Known rows, with every step that occurs:
V X U: [ -1 -10 -12 -12 -19  -3  -4  -9  -5 -23   8  -5   3   1  -6  -1 -17  13
  11 -12 -22  10  22 -11  -1  -1  -7 -18   0   8   5 -31]
B V P U: [ 10  11  11  -4  17 -24  -2   2  12  30  -3  -8 -12 -11 -20  33  15   6
  -2  -3 -17  17  26  31  -5   2 -29  -7   1   7  10  -1]
P C Y V B: [  5  -1  -8  -7  10   4  25   8  -8  11 -12   0   7 -15   4  -6   5  -4
  16 -10 -15   2 -49 -22   4   8 -14  12   8  21  14 -17]
X K: [-15   2   9 -25 -12  -2   5 -17   1  -3 -16  -4 -16   5 -11  -2  12  -3
   3  -3  -1  -6   3  -1  -3  -4  -3  16 -12 -16  12  -7]
V P U: [  8   8   2   1  17  -8  -6   0   6  10   1  -4  -1 -10 -21  16   5   2
  -6   4  -6  19  28   7  -5  -1 -14  -5  -8  20  -7   8]
P C Y: [ -6  -2  -6   8   6   8  19   4   8   4  -9  -3  10  -8 -14  -4   4   7
  -4   3 -25  -7 -28  -3 -18  13 -11  17  15  19   1 -18]
Y V P: [ 14   6   6 -16  24 -13  10  -1   2 -17   6   1  -1   2 -10  11  -7  -6
  17   8   3  10  -3 -25  22   5   0   7   7  16 -10   7]
X V P U: [  5   7  13  11  14  -5   3   0  -7  11   0   5 -12   1 -26   6   4   6
  -4   3   1  17  26   7   1  -2 -31  10   6  15  -6  18]
Y C P V X: [ -2 -15 -18 -30  -9  12   1  22  24 -25  -4 -11  21 -36   8  10  -7  32
   4 -33 -46 -11   8 -23  -2   6 -11 -33   3  -4  14   9]
B V: [  3   6   8  -9   0 -14   3   4   6  20  -2  -7 -11  -6   3  15  10   5
   7  -7 -11  -4  -2  24   1   6 -13  -6  11 -15  15  -8]
U P C Y: [-18  13   1  -8  17  17  18  -8  12   2 -14  -9   7 -13 -18 -13   9  18
  -4   6 -27 -14 -21  -5 -34  15 -30   0  20   5  -3 -17]
U P C Y V X: [ -8  13  -7 -22  -2  27  21  -5   5 -18   4 -17   9 -13 -14 -13  -8  19
  22  -6 -26 -15 -33 -38  -9  15 -31 -14  19  15  -4 -20]
B V X: [ 11   5  -7 -12 -22  -5  -2  11  -2  11   4 -15   0  -7  -4  10   2   9
  17 -13 -22  -8  -4  12  14   1 -14 -16   1 -14  23 -16]
X U: [ -4 -11   3  -8   2 -12  -2 -19   0 -10   0   6  -6   3   0   4  -8   8
  -3  -3 -10  12  23  -3 -14   4  -8  -4   8   7   0 -23]
A Y C P U: [ -5   4  -5  15   5   9   3 -11  41 -11  -8 -12  19 -40   6   8 -16  39
 -17 -23 -38   6  23  -1 -44  18 -16 -37  -7  17 -14  27]
U P V: [ -3  -3  10 -37   9  12   2 -14  10  -1   4  -6 -10 -10   2   6  15   6
  -7 -15  -6 -16  10   2 -17   1 -24 -26  23 -23  12   7]
U P C: [-27   9   1  -7   8  16   1  -1   9   2 -21  -4   4  -5 -10  -1  -1  17
   5   9   0 -15  -3 -18 -29   8 -21  -1  15   0 -17  -5]
A Y V P: [ 26   8   1  -3  21  -7  18 -23  17 -25  13  -7  10   1 -10   8 -15  -3
  15   2  -7   8 -10 -16   7  12   1  -8  11  18 -14  15]
A Y C P: [ -2   4 -14  13  11   7  10  -7  40 -25 -13 -11  25 -29   7  -2 -16  36
  -6 -14 -43  -5   4  -9 -30  19  -2 -28   0   5 -13  17]
B V Y: [ -1  -4  18 -21   4 -18   0  -2  20  17  -1   1  -5  10 -13  25  13   9
   3   0  -6  -5   3  10  -2  12 -28   0  23 -22  -1 -13]
U P V X: [  3  -3  -2 -41  -9  23  -3  -4   4 -14  10 -16  -2 -11  -3   1   8   9
   5 -24 -17 -20   7  -6  -2  -4 -24 -37  12 -20  16  -1]
P C: [-14  -3  -1   7  -3   5   4  14   6   7 -16   2   7   0  -5   7  -6   7
   8   7   0  -7 -11 -15 -13   7  -1  14  14  12 -13  -7]
Y C P U: [-18   3   0   3   7   0 -10  11  26  -3 -15  -2   9 -41   7  13  -9  37
 -15 -16 -27  10  29  -7 -32   8 -18 -22 -12  15 -11  15]
C P U: [  6  10   0  -4   1  -4  -4   3  18   4  -6   1   4 -24  13   1 -11  15
 -16 -11  -4  14  18   1 -37  10 -27 -12 -13   5 -13   7]
V P C Y A: [ -2  12 -15   3  47 -17  33  13  20  -8 -28   2  18 -10 -43  18  12   4
  13  13 -32 -12 -10  -7  -9  17  -3  18   7  37 -11 -14]
V Y: [ -4 -11  13 -17   6  -3  -4  -7  15  -4   0   9   8  13 -14   8   4   5
  -2   8   4  -2   5 -12  -3   6 -14   4  11  -7 -18  -4]

Rows:
[  1  17  -8  -5  46 -30  37  15  24  10 -30  -3   8 -15 -42  30  21  11
  17   7 -42 -16 -11  15  -9  22 -19  13  20  21   6 -21]  B V P C Y A
[  4  13  -8  -3  27  -9  27  -4   8  -8  -8   2   6  -9 -18   4  11  -1
  -2  -7 -23 -14  -8   7  -7  13  -1  -6  -4  13   5  -7]  C Y A
[ 18  13  10  -9  25 -10  17 -15   9  -2  19  -4  -5 -17 -21  11   1   0
  -5  -4 -17  23  -1  -3   1  10 -25  -1   2  34   2   2]  C Y V P U
[-14   4  -6 -27  -5   9  -4 -20   0 -27   3 -15  -1  -2 -13  -8 -10  22
  10  -8 -25  -1  29 -17 -18   1 -26 -33   1  -4   0 -32]  V X U P
[-19  -2  17 -21  11 -18 -10   8  47  16 -18  -1   7 -31  -7  37   6  46
 -11 -14 -31   2  30   2 -32  23 -45 -21  11  -6 -11   4]  B V Y C P U
[ 23   2  -9  -2 -23  17  14 -17   6 -31  25 -17  15  -4   6  -5 -26   1
  23 -16  -9  -5 -21 -23  16   9   1 -27   6   7  -1  10]  A Y V X
[-15  -6  12 -54  34   0  10 -14  32 -14 -11   5   2  -1 -24  33  22   7
  -2 -12  -1 -33  22 -15 -20  15 -30 -26  29 -21 -14   7]  U P V Y A
[ 16  -8  -3 -34   3  -5   8   7  23  -8  -2   5   5 -19  19   6  -3   7
 -11 -22 -12  -4  -1  -4 -21  11 -19 -12  12 -14   9   5]  C P V
[ 12   2  -1   7  18  -2  22 -12  26 -18  -4  -4  19   1 -14  15 -22   2
  23  12  -5  -2 -19 -30  -6  16   1   5  27  29 -23  10]  A Y V P C
[ 16   3   5   1  -2   7  15 -28  14 -20  18  -5   5  -2  13   1 -18  -3
  10  -9  -1  -3 -18 -14   1  14  -2 -14  16   8  -8  18]  A Y V
[ 14   6   7 -11   6   1  24 -15   2  -9  20  -2  -1  -8   1  -6  -3  -3
   2  -8 -12   3 -30 -13   8  11  -9   4   9  14  11  -4]  C Y V
[-20 -34  14 -32  10   4  -2   2  28  -7   2   2  10 -10 -13  35  16  22
  -6 -18 -21 -13  19 -17   4   6 -10 -12  32  -5   1  11]  P V Y C
[ -9   7 -13   3  23  -2  30   8  14  -2 -26   2  16 -11 -24  11   7   6
   4   1 -25 -21 -20  -5 -18  20  -4  10  11  26  -6 -14]  P C Y A
[-18   4   8 -24  12  -2  -2 -31   9 -15  -4  -1 -11  -4  -5  -4  -3  16
  -6  -1 -13   5  32  -6 -32   5 -25 -23  13  -6  -6 -23]  X U P
[  6   1   0   7   5   5  10  12 -28  19 -14   7  -9   4   0 -13  10  -4
   9 -10   4   4 -12   1  13 -11 -20   7   1 -11  16   1]  X V B
[-26 -12  18 -16  11 -13  -5   3  28  11  -8  -3   3  -9 -18  36  16  34
   7  -5 -28  -9  13   0   5  12 -19  -6  21 -11   2  -4]  B V Y C
[ -3   0   5  -6   8   6  26  -5   8  -3   1   1   5 -10  -3   0  -8   3
   9   0 -14  -5 -40 -25  -5  16 -10  15  24  25  -1 -10]  P C Y V
[ 11 -19  13 -48   8  -6   4   1  37  -9  -2   9  14  -5   5  16   2  13
 -14 -15  -9 -10   5 -17 -24  18 -31  -8  24 -22 -10   1]  C P V Y
[  8  -8   2 -49  28 -15  14   6  44 -20 -16  15  17 -10  -7  29   5  10
  -3 -16  -8 -23  12 -19 -23  24 -24 -13  16 -14 -17   2]  C P V Y A
[ 16 -15  -7 -25   3   2   4   8  -9  13  -9  -1  -4  -9  14  10  20 -13
  -3 -27  -8  -1  -6   5   9 -10  -8 -15   3 -14  34   1]  P V B
[-23  -7  13  -6  15   1   4   7  29 -14 -17  15  12  -8 -14   3  -6  45
  -2  -4 -20  -6  10 -31 -13  18 -35   5  23  -7 -24  11]  X V Y C P
[-26   7  -2 -28 -10  -1   0  -7  10   3 -16 -15  -5  -9 -13  14  -5  32
  22  -6 -33 -12  18  -5 -30  13 -39 -23  28  -7   4 -45]  B V X U P C
[ 13   9  12 -11  17 -11   1  -7   4  -4  10   1  -5 -10 -12  21  -6  -3
   6   0   8  21  16 -15   6   1 -14  -6   1  28 -11  13]  Y V P U
[-19   3 -12 -20  -2  14  16 -20   7 -21  -7 -16   8 -11 -25 -12  -6  31
   7  -5 -48  -7   4 -20 -35  15 -37 -16  20  13   2 -48]  V X U P C Y
[-10  -6  -8  20   5  10   5 -14  22 -18  -2 -13  16 -16  -3   8  -7  25
   0 -11 -33  -7   4  -1  -9   9   9 -23   9  11  -3  19]  A Y C
[  6   3  -3 -24  -7  16  11 -52  14 -47  23 -17   4  -5  -2  -9 -31  20
  17 -17 -22   0  10 -31 -21  13 -23 -49  17   2  -7 -14]  A Y V X U P
[-20  -7   9 -13  13  -2 -13   4  42  -5 -13   3  17 -28 -10  23  -5  42
 -16 -11 -24   8  33 -21 -34  19 -32 -14  -2  11 -29   8]  V Y C P U
[  7   5   9   6  21  -8  13   5  -9  -1  -5   7  -7  10 -24  -1   5   3
   8  11  -2   8   6  -1  14  -2 -17  20  13   4  -5  10]  X V P
[ 26   3  -8   0   4   7  18 -18  -1  -9   2  -4   6  -4  15  -5  -8 -11
  14 -19   0   3 -29 -12   7   2  -2 -21  -2   4   8  11]  A Y V B
[-22  -2  -1 -32 -10  13   2 -17   4 -31  -1  -8   3  -4  -6   2 -28  23
  28  -3 -10  -5   9 -51 -18  12 -28 -19  25  14 -15 -30]  Y V X U P C
[-38 -28  20 -54  22   1  -5 -30  35 -23  -1  -1  -1 -13 -20  30  13  40
 -10 -18 -34 -11  46 -22 -30  12 -35 -32  44 -12  -3 -12]  X U P V Y C
[-32   0   3 -17  12   3   1 -19  11 -10 -19   3  -4  -2 -10   3  -9  24
   3   6 -10  -3  22 -19 -44  11 -24  -6  27   7 -18 -30]  X U P C
[  9 -13 -22 -15 -12  18  11   2  38 -33   2 -20  29 -37  11   8 -16  35
   1 -39 -56 -16   4 -14 -17  15  -8 -49  11  -4  11  18]  A Y C P V X
[ 22  -7 -17 -34 -18   8   6  16  14 -18   3  -8  15 -21  15   0  -9  13
   3 -28 -24 -11  -1 -12  -8   6 -19 -26   2 -15  11  -1]  C P V X
